Every row comes from one small tree of marks. Brackets hold a mark, then the marks that hang from it, in the order of their numbers. Every link used is in the known rows. Which tree was each row made from?
(in the rows, 128 means zero)
Known rows
{Q_462 Q_942}: [159 148 128 129 189 179 108  96 163 126 154 142  99 138 135 161 111  99
 146 145 136 128 118 137 142  91 134 129 131 108 135 132 152  91 161 109
 123 141 121 124 123]
{Q_330 Q_134}: [160 130 131 115 140 124 113 114 171 132 129 147  94 140 141 156  94 103
 119 146 149 129 129 145 116 104 126 145 107  84 138 150 124 124 132  97
 131 153 129 151  87]
{Q_330 Q_134 Q_539}: [156 120 136  89 144 122 113 119 177 137 128 155  87 150 146 164  85 116
 134 141 142 116 134 156  98 104 105 121  86  64 150 159 124 132 112  85
 134 177 129 183  80]
{Q_292 Q_539 Q_755}: [177 114 120 138 115 130 108 115 135 177 116 160  93 183 142 163  55 105
 123 169 127  90 116 145 121 126 166  53 140  90 141 165 127  55 131 102
 143 155 102 128 118]
{Q_539 {Q_292 Q_755} {Q_330 Q_625}}: [143  77 135 155 123 107 110 130 133 185 126 160  79 197 156 177  49 111
 134 167 131  67 135 166 155 107 157  93 115  67 149 199 115  38 133  86
 145 180 101 156 113]
{Q_849 Q_625 Q_755}: [170 124 124 128 121 160 113 141 122 154 114 136  80 135 121 177  90 117
 117 212 159  95 131 167 126 111 136 125 145 111 181 132 126  70 143 116
 148 140 110 123 109]
{Q_625 Q_157 Q_330 Q_849}: [130 157 106 142 136 144  47  92 183  43 114 143 115  86 161 136 143 106
 110 173 129 143 121 141 208 106 196 113 183 161 173 103 138 162 114 118
 128 111 113 138 119]
{Q_157 {Q_625 {Q_297 Q_180} Q_849 Q_959}}: [131 161  99 115 132 153  83 108 136 142 110 141 124 167 176 146 145 116
 103 166 133 129 118 140 204 110  99 131 174 166 141 125 123 173 127 134
 144 110 123 128 128]
{Q_180 Q_62 {Q_297 {Q_625 Q_330}}}: [171 126 128 100 194 133  99  70 187 179 126  94 121 190 141 148 136 125
 101 140 161 132 107  80  98 142 110  76 153  71 100 159  99 135 168 121
 114 133 165  63 153]
{Q_942 {Q_462 Q_625}}: [159 149 128 136 191 196 110 108 159 127 153 141 118 128 133 167  85 112
 157 135 136 131 106 137 171  77 134 121 123 144 132 137 171  83 150 106
 138 153 123 123 133]
{Q_755 Q_292 {Q_849 Q_625}}: [181  79 104 134 112 171 134 137 117 196 113 136  88 161 116 184  68 123
 106 211 125  68 117 160 125 123 150  88 138  94 178 148 123  28 147 117
 140 150 116 119  96]
{Q_959 Q_625}: [163 134 120 138 137 145 107 118 149 133 124 134 126 133 143 162 119 110
 113 157 140  99 133 142 165 105 106 150 144 101 136 126 130 124 150 120
 134 137 124 127 126]
{Q_297 Q_180 {Q_625 Q_157}}: [145 153 115 136 158 128 107  95 171 138 137 132 120 172 165 160 135 133
  96 143 150 143 109  98  97 124  82  74 158 109 108 139  88 158 173 124
 131 125 126 121 145]
{Q_462 Q_625}: [158 139 124 124 145 195 110 126 152 126 119 132 137 118 128 158  71 110
 135 137 141 137 125 139 156  92 131 131 127 138 135 138 149  95 154 105
 144 139 125 118 130]
{Q_959 {Q_625 Q_330}}: [176 136 119 141 141 151  82 114 175 109 117 127 134 115 137 158 127 112
 111 164 138 106 132 130 179 108 126 147 157  98 145 105 136 138 137 119
 123 131 121 129 125]
{Q_180 Q_62 {Q_297 {Q_625 Q_849}}}: [150 134 121 101 192 129 109  71 163 177 134 102 112 187 150 148 135 121
 101 140 160 134 107 102 106 140 111  70 150  91 110 175 100 134 173 121
 125 133 164  66 154]
{Q_157 Q_625}: [160 135 119 114 130 151 111 120 132 137 125 136 125 138 144 157 125 113
 112 162 148 114 127 147 149 107  97 148 143 102 136 125 126 116 149 129
 132 131 123 122 126]
{Q_297 {Q_180 Q_62} {Q_625 Q_849}}: [148 166 110 128 183 124 104  84 164 143 153 115 116 162 157 162 132 120
  92 138 158 152 104 102 100 146  96  51 159 107 123 158  99 159 177 117
 134 127 140  95 153]
{Q_942 Q_462}: [160 144 129 138 184 156 109  95 162 130 160 141 103 138 140 165 108 105
 145 142 144 126 107 132 143  84 139 121 131 116 132 138 155  86 145 110
 126 152 125 126 129]
{Q_942 {Q_462 {Q_625 Q_157 Q_959}}}: [137 154 123 140 186 200  99 103 161 110 138 150 116 145 156 159 100 118
 154 141 124 123 105 132 211  74 132 124 138 179 127 127 163 107 141 116
 145 143 121 129 133]
{Q_292 {Q_539 Q_330} {Q_755 Q_849}}: [173  88 115 136 109 134 135 124 122 213 118 159  75 215 142 176  36 110
 123 182 113  73 115 161 121 128 172  23 138  81 160 191 125   5 127  97
 154 174 100 145 106]
{Q_297 Q_180 {Q_625 Q_849}}: [148 162 109 136 164 126 103  95 160 123 154 126 117 140 155 161 129 124
  96 144 153 160 109 116  95 126 104  61 155 111 135 147 102 155 172 116
 130 125 124 121 148]
{Q_297 Q_180 {Q_625 Q_330 Q_462}}: [167 152 117 141 173 139  94  93 210 131 180 106 121 121 128 155 139 129
  96 148 147 159 109 105 111 133  96  62 173  83 108 114  93 173 158 115
 111 117 123 123 152]
{Q_849 {Q_625 Q_157}}: [148 134 123 123 127 149 108 123 140 129 111 139  98 123 141 164 118 139
 120 188 154  86 129 146 155 105 106 163 152 132 132 128 117  94 142 123
 147 131 126 124 113]
{Q_157 {Q_625 Q_462 Q_849}}: [135 150 109 122 140 157 105 116 138 116 171 131 112  92 136 147 139 109
 110 171 134 127 125 185 201 111 112 129 163 128 147 118 126 146 139 126
 135 115 115 133 129]
{Q_462 {Q_625 Q_330} Q_942}: [169 157 126 128 204 241  85 109 186  99 137 136 130 106 120 160  86 111
 161 142 120 141 116 132 195  83 147 128 133 145 143 109 180 101 155 103
 130 137 115 121 128]
{Q_849 {Q_625 Q_157 Q_959}}: [137 138 119 126 124 154 100 119 139 117  99 141  96 139 157 158 127 142
 117 192 147  82 129 138 185 103 104 164 163 160 130 121 112 113 135 130
 149 123 126 129 116]
{Q_330 Q_539 {Q_625 Q_959}}: [134 118 132 163 133 119  91 119 161 118 114 154  97 166 167 155 117 110
 135 143 150 124 132 149 185 101 143 135 113  97 138 150 111 105 117  90
 134 163 128 161 102]
{Q_942 {Q_462 {Q_625 {Q_330 Q_539} Q_849}}}: [155 156 123 132 197 198  85 104 173  94 153 142 118 103 135 164  91 115
 160 142 128 138 106 146 191  79 156 104 131 151 158 127 180 105 131 101
 135 152 118 138 130]
{Q_330 Q_625}: [151 123 131 187 133 116  99 117 156 126 127 145 106 142 146 153 118  95
 122 146 165 142 128 146 172 103 167 158 123  90 130 149 115  79 144  95
 128 146 129 125 107]
{Q_134 {Q_330 Q_539 {Q_625 Q_959}}}: [138 118 141 150 138 125  84  93 174 144 112 145 101 151 167 162 105 102
 146 152 148 124 140 158 184 102 134 121  92  85 130 161 120 104 102  84
 140 178 130 171 111]
{Q_942 {Q_462 {Q_625 Q_297 {Q_330 Q_134}}}}: [165 149 127 132 189 194  86 104 190 135 139 142 120 136 137 160  92 118
 154 142 129 139 106 130 181  79 141 130 125 140 132 128 173 113 124 102
 133 150 125 138 115]
{Q_292 {Q_539 Q_330} Q_755}: [169 107 128 133 116 124 126 120 132 192 121 155  82 198 149 170  45 110
 129 173 115  81 119 152 130 123 164  50 137  82 145 190 126  39 128  97
 156 168 101 150 114]
{Q_180 Q_297}: [162 120 130 101 162 138 114  92 160 166 126 118 114 167 134 151 109 107
 118 137 158 131 118 113 111 104 128 112 142  95 120 157 114 102 157 114
 121 139 144  90 139]
{Q_292 Q_539}: [172 123 125 134 131 133 138 112 143 157 122 132  97 160 144 159  83 103
 121 162 128 110 119 137 120 113 154  97 143  93 138 153 126  86 138 103
 143 147 121 137 115]
{Q_180 Q_62 {Q_297 {Q_625 Q_330 Q_462}}}: [164 127 127 104 199 138 102  69 197 183 153  88 115 174 131 144 141 125
 101 141 155 134 107  94 117 144 106  71 162  72  92 152  94 147 163 120
 112 127 162  67 157]
{Q_625 Q_157 Q_297}: [130 136 114 130 113 135  81 100 172 163  94 148 117 180 174 137 134 117
 113 159 133 129 123 126 157 101 130 143 159 137 116 135 117 147 117 121
 137 119 130 138 111]
{Q_625 Q_157 Q_959}: [118 142 115 137 123 145  86  98 158  96  97 150 109 166 183 139 135 113
 113 159 131 113 124 121 198  99 134 134 169 171 125 120 112 148 129 130
 140 118 122 135 124]

Which tree is each row?
[116 155 106 129 127 141  72  91 178 158  84 148 118 217 197 137 142 117
 106 152 127 128 113  96 198 105 109 124 186 186 103 126 102 186 115 130
 146 108 130 131 125]	{Q_625 Q_157 {Q_297 Q_180} Q_959}
[160 143 117 121 133 151  74 113 180 149  95 130 111 141 145 159 131 145
 113 190 149 103 121 116 168 112 108 154 177 139 126 113 116 135 120 123
 140 118 129 122 112]	{Q_849 {Q_625 Q_157 {Q_297 Q_180} Q_330}}
[178 126 131 104 140 146  93 127 174 120 114 132  94 105 123 170 104 144
 127 187 155  93 133 146 133 109 110 154 130  89 152 124 128 108 116 103
 133 151 128 151  93]	{Q_849 {Q_625 {Q_330 Q_134 Q_539}}}
[128 127 135 170 132 126  79  87 172 133 106 147 105 151 176 153 121  96
 134 159 147 128 136 150 216 101 149 139 113 115 119 150 115 110 112  97
 142 157 127 152 114]	{Q_134 {Q_330 {Q_625 Q_157 Q_959}}}
[121 128 134 174 138 131  82  86 183 136 133 141  99 135 165 149 127  96
 133 161 141 130 135 164 235 104 144 134 122 116 110 143 110 121 108  96
 140 151 125 155 117]	{Q_134 {Q_330 {Q_625 Q_157 Q_462 Q_959}}}
[161 134 125 120 134 148  86 121 174 107 104 139  95 110 137 161 121 142
 118 195 150  92 129 140 168 108 121 169 150 122 143 113 121 121 122 116
 138 133 125 140  94]	{Q_849 {Q_625 Q_157 {Q_330 Q_134}}}
[180  95 107 141 108 140 117 120 126 197 113 164  87 199 135 169  45 105
 118 177 125  82 112 154 111 131 175  26 141  89 156 167 126  21 130 102
 141 159 101 123 111]	{Q_292 Q_539 {Q_755 Q_849}}
[174  95 128 135 123 142 150 124 132 190 122 129  89 180 146 173  60 104
 118 187  93  85 117 146 138 118 169  80 136  78 161 176 126  72 141 104
 154 160 111 154 104]	{Q_755 {Q_292 {Q_539 Q_330}}}
[154  98 134  81 143 118 116 124 167 153 125 159  80 164 148 172  63 120
 137 147 133  85 137 163  87 103 100 107  82  56 157 166 122 130 110  81
 133 185 120 189  84]	{Q_330 Q_134 {Q_539 Q_292}}
[133 147 116 146 168 173 103 107 170 125 165 141 109 121 144 153 143 113
 124 164 114  93 127 163 232 100  97 144 163 130 120 107 128 152 147 125
 137 124 115 138 127]	{Q_959 {Q_625 Q_157 {Q_462 Q_942}}}
[141 148 105 115 122 149  89 114 132 145 118 141 124 140 160 146 139 116
 108 171 138 130 125 162 175 107 114 145 155 131 150 131 133 146 128 128
 138 118 123 133 118]	{Q_157 {Q_625 Q_297 Q_849}}
[126 127 127 180 134 114  87 116 197 155 140 155  80 167 161 136 133 105
 117 154 139 144 129 167 231 105 142 175 120 109 108 145 100 155  99  88
 134 139 132 170  71]	{Q_330 Q_134 {Q_625 Q_297 Q_462 Q_959}}
[106 141 117 198 138 123  84 109 165  94 163 151  92 104 154 137 145  95
 117 159 142 147 125 183 251 105 181 142 153 138 136 134 109 125 129 100
 137 124 118 140 108]	{Q_330 {Q_625 Q_157 Q_462 Q_849}}
[178 149 117 120 156 138  61  86 215 173 106 112 133 172 143 148 125 106
 107 146 149 149 111  80 138 128 136 109 176 106 117 124 125 161 118 110
 120 121 142 102 127]	{Q_625 {Q_297 {Q_180 Q_62}} Q_330}
[159 111 136 157 132 118 152 121 140 170 126 133  82 180 156 165  80 105
 128 166 121 106 123 150 155 110 166 109 132  80 140 182 119  61 135  91
 157 165 121 160 102]	{Q_292 {Q_539 {Q_330 Q_625}}}
[109 158 105 145 143 153  87  98 164  81 177 129  93  88 147 133 137  99
 111 165 123 142 123 176 234 107 156 105 182 175 146 118 122 167 121 116
 134 105 116 144 134]	{Q_625 Q_462 Q_849 Q_959}
[159 148 117 115 151 131  96  92 178 207 115 122 122 198 151 154 114 103
 109 136 153 140 112  97 119 124 107 112 157 111 105 153 116 140 137 112
 135 129 146 100 128]	{Q_625 {Q_297 {Q_180 Q_62}}}
[136 116 144 157 146 111 134 125 173 153 163 138  73 151 146 160  99 105
 128 155 135 127 134 174 187 102 142 151 110  70 131 180 110  92 126  83
 148 168 126 180  82]	{Q_539 {Q_330 Q_134 {Q_625 Q_462}}}
[151  83 131 114 124 121 117 124 133 188 128 151  85 190 149 180  39 115
 132 168 123  59 133 157 115 107 136  73 125  73 152 193 123  52 134  96
 144 174 100 155 126]	{Q_539 {Q_292 Q_755} Q_330}
[128 137 128 195 165 149  95 106 175 117 167 144  89 136 146 144 138  96
 132 151 140 138 123 160 242  98 156 151 143 124 115 128 116 109 137 100
 127 132 122 136 113]	{Q_330 {Q_625 {Q_462 Q_942} Q_959}}
[178 104 120 143 115 155 125 132 125 179 114 140  82 177 137 172  63  84
 111 201 112 104 119 160 125 120 190  60 141  89 195 150 130  81 139 108
 148 149  97 137 105]	{Q_849 {Q_755 {Q_292 Q_539}}}
[176 126 132 106 147 133  77 110 207 102 118 138 106 119 135 156 102 115
 127 153 142 129 130 132 123 108 143 120 121  69 158 123 134 143 104  92
 116 157 125 168  92]	{Q_625 {Q_330 Q_134 Q_539}}
[171 126 126 124 145 128  87 105 197 110 131 130 112 131 147 155 126 143
 110 159 144 142 126 126  78 119 112  96 121  54 139 131 110 153 134 105
 111 146 126 167 113]	{Q_297 {Q_625 {Q_330 Q_134 Q_539}}}
[157 113 116 141 119 180 114 143 129 168 136 130  66 138 122 172  91 118
 110 236 119  75 125 183 192 118 143 101 166 132 180 122 114 100 130 123
 153 129  98 137 108]	{Q_849 {Q_625 Q_462 Q_959} {Q_755 Q_292}}
[131 134 116 139 122 173 100 133 139 136 130 140  69 135 139 160 120 124
 113 223 134  85 129 179 210 111 126 121 178 163 162 109 107 121 124 129
 155 118 103 138 114]	{Q_849 {Q_625 Q_157 Q_462 Q_959} Q_755}
[114 162 101 147 131 151  35  88 183  25  97 147 114 108 184 128 156 111
 107 178 119 136 121 131 252 104 193 115 199 201 169  93 132 188 103 127
 131 101 112 145 123]	{Q_625 Q_157 Q_330 Q_849 Q_959}
[149 145 119 119 165 178 115 113 150 141 176 132 110 117 128 153 137 112
 125 164 131 115 122 169 189 104  89 140 151 108 124 112 130 128 150 127
 128 124 116 128 129]	{Q_157 {Q_625 {Q_462 Q_942}}}
[127 152 105 152 135 140  58  90 180  56 115 136 117 124 182 135 164 141
  96 176 129 147 119 125 169 116 147  92 176 146 147 110 109 184 134 130
 122 106 116 151 134]	{Q_297 {Q_625 Q_157 Q_330 Q_849 Q_959}}
[131 147 109 150 174 188 100 108 153 121 204 139  68  92 121 155 108  80
 128 191 101 135 115 207 212 108 188  65 162 137 192 126 148 126 139 107
 137 123  93 143 118]	{Q_625 {Q_462 Q_942} {Q_849 {Q_755 Q_292}}}
[168 124 128 105 154 190  89 129 184 114 110 138 128 116 128 163  58 122
 142 144 128 121 130 143 155  95 132 117 113 113 154 130 153 124 122  90
 136 157 118 152 109]	{Q_462 {Q_625 {Q_330 Q_134 {Q_539 Q_292}}}}
[134 153 113 149 173 157 103  93 171 106 196 127  97  97 140 147 145 128
 114 162 130 154 117 166 138 114 121  83 149 105 134 131 119 147 161 116
 119 119 117 146 139]	{Q_297 {Q_625 {Q_462 Q_942} Q_849}}
[138 153 120 145 183 183  68  87 222  86 178 132 101  89 130 136 150 109
 132 167 111 131 116 145 231 102 153 118 184 134 124  81 133 161 123 117
 115 110 110 140 125]	{Q_625 Q_157 Q_330 {Q_462 Q_942}}
[173  80 111 122 118 142  88 124 137 173 112 157  95 165 126 177  50 121
 120 182 141  57 127 153 106 117 145  68 139  87 161 148 126  50 131 105
 123 154 100 120 124]	{Q_539 {Q_292 {Q_755 {Q_849 {Q_625 Q_330}}}}}
[139 147 109 135 141 150  64 109 170  74 113 145 124 105 162 152 141 120
 115 172 120 102 132 154 221 106 136 127 165 135 169 106 137 171 118 119
 137 130 114 154 118]	{Q_959 {Q_625 Q_157 {Q_330 Q_539} Q_849}}
[128 147 117 131 138 201  95 119 154 103  96 145 134 142 160 147  93 118
 131 146 125 125 123 132 213  89 128 134 149 189 128 124 138 129 141 119
 153 126 120 127 131]	{Q_462 {Q_625 Q_157 Q_959}}
[150 140 122 145 171 157 114  97 180 133 190 123 102 119 133 151 139 132
 117 156 135 144 118 147 113 113  99  94 141  80 112 129 111 135 165 117
 114 125 121 141 139]	{Q_297 {Q_625 {Q_462 Q_942}}}
[156 124 124 117 170 145  94  83 192 144 146 105 115 154 139 139 143 133
 104 151 144 142 114 109 131 116 115  86 164  97 107 132  95 153 151 123
 108 119 140 107 152]	{Q_180 {Q_297 {Q_625 Q_330 Q_462 Q_959}}}
[172 103 108 132 110 149  92 125 130 175 117 162  96 164 121 172  66 119
 117 180 156  85 121 156 114 123 144  73 138 100 154 151 125  23 138 112
 131 149 108 107 115]	{Q_292 {Q_755 {Q_849 Q_625}}}
[124 118 137 156 148 113  99 124 191 125 153 161  69 151 156 151 115 112
 134 145 137 125 135 182 211 105 125 143  95  84 130 151 100 146  96  76
 136 170 127 196  70]	{Q_330 Q_134 Q_539 {Q_625 Q_462 Q_959}}
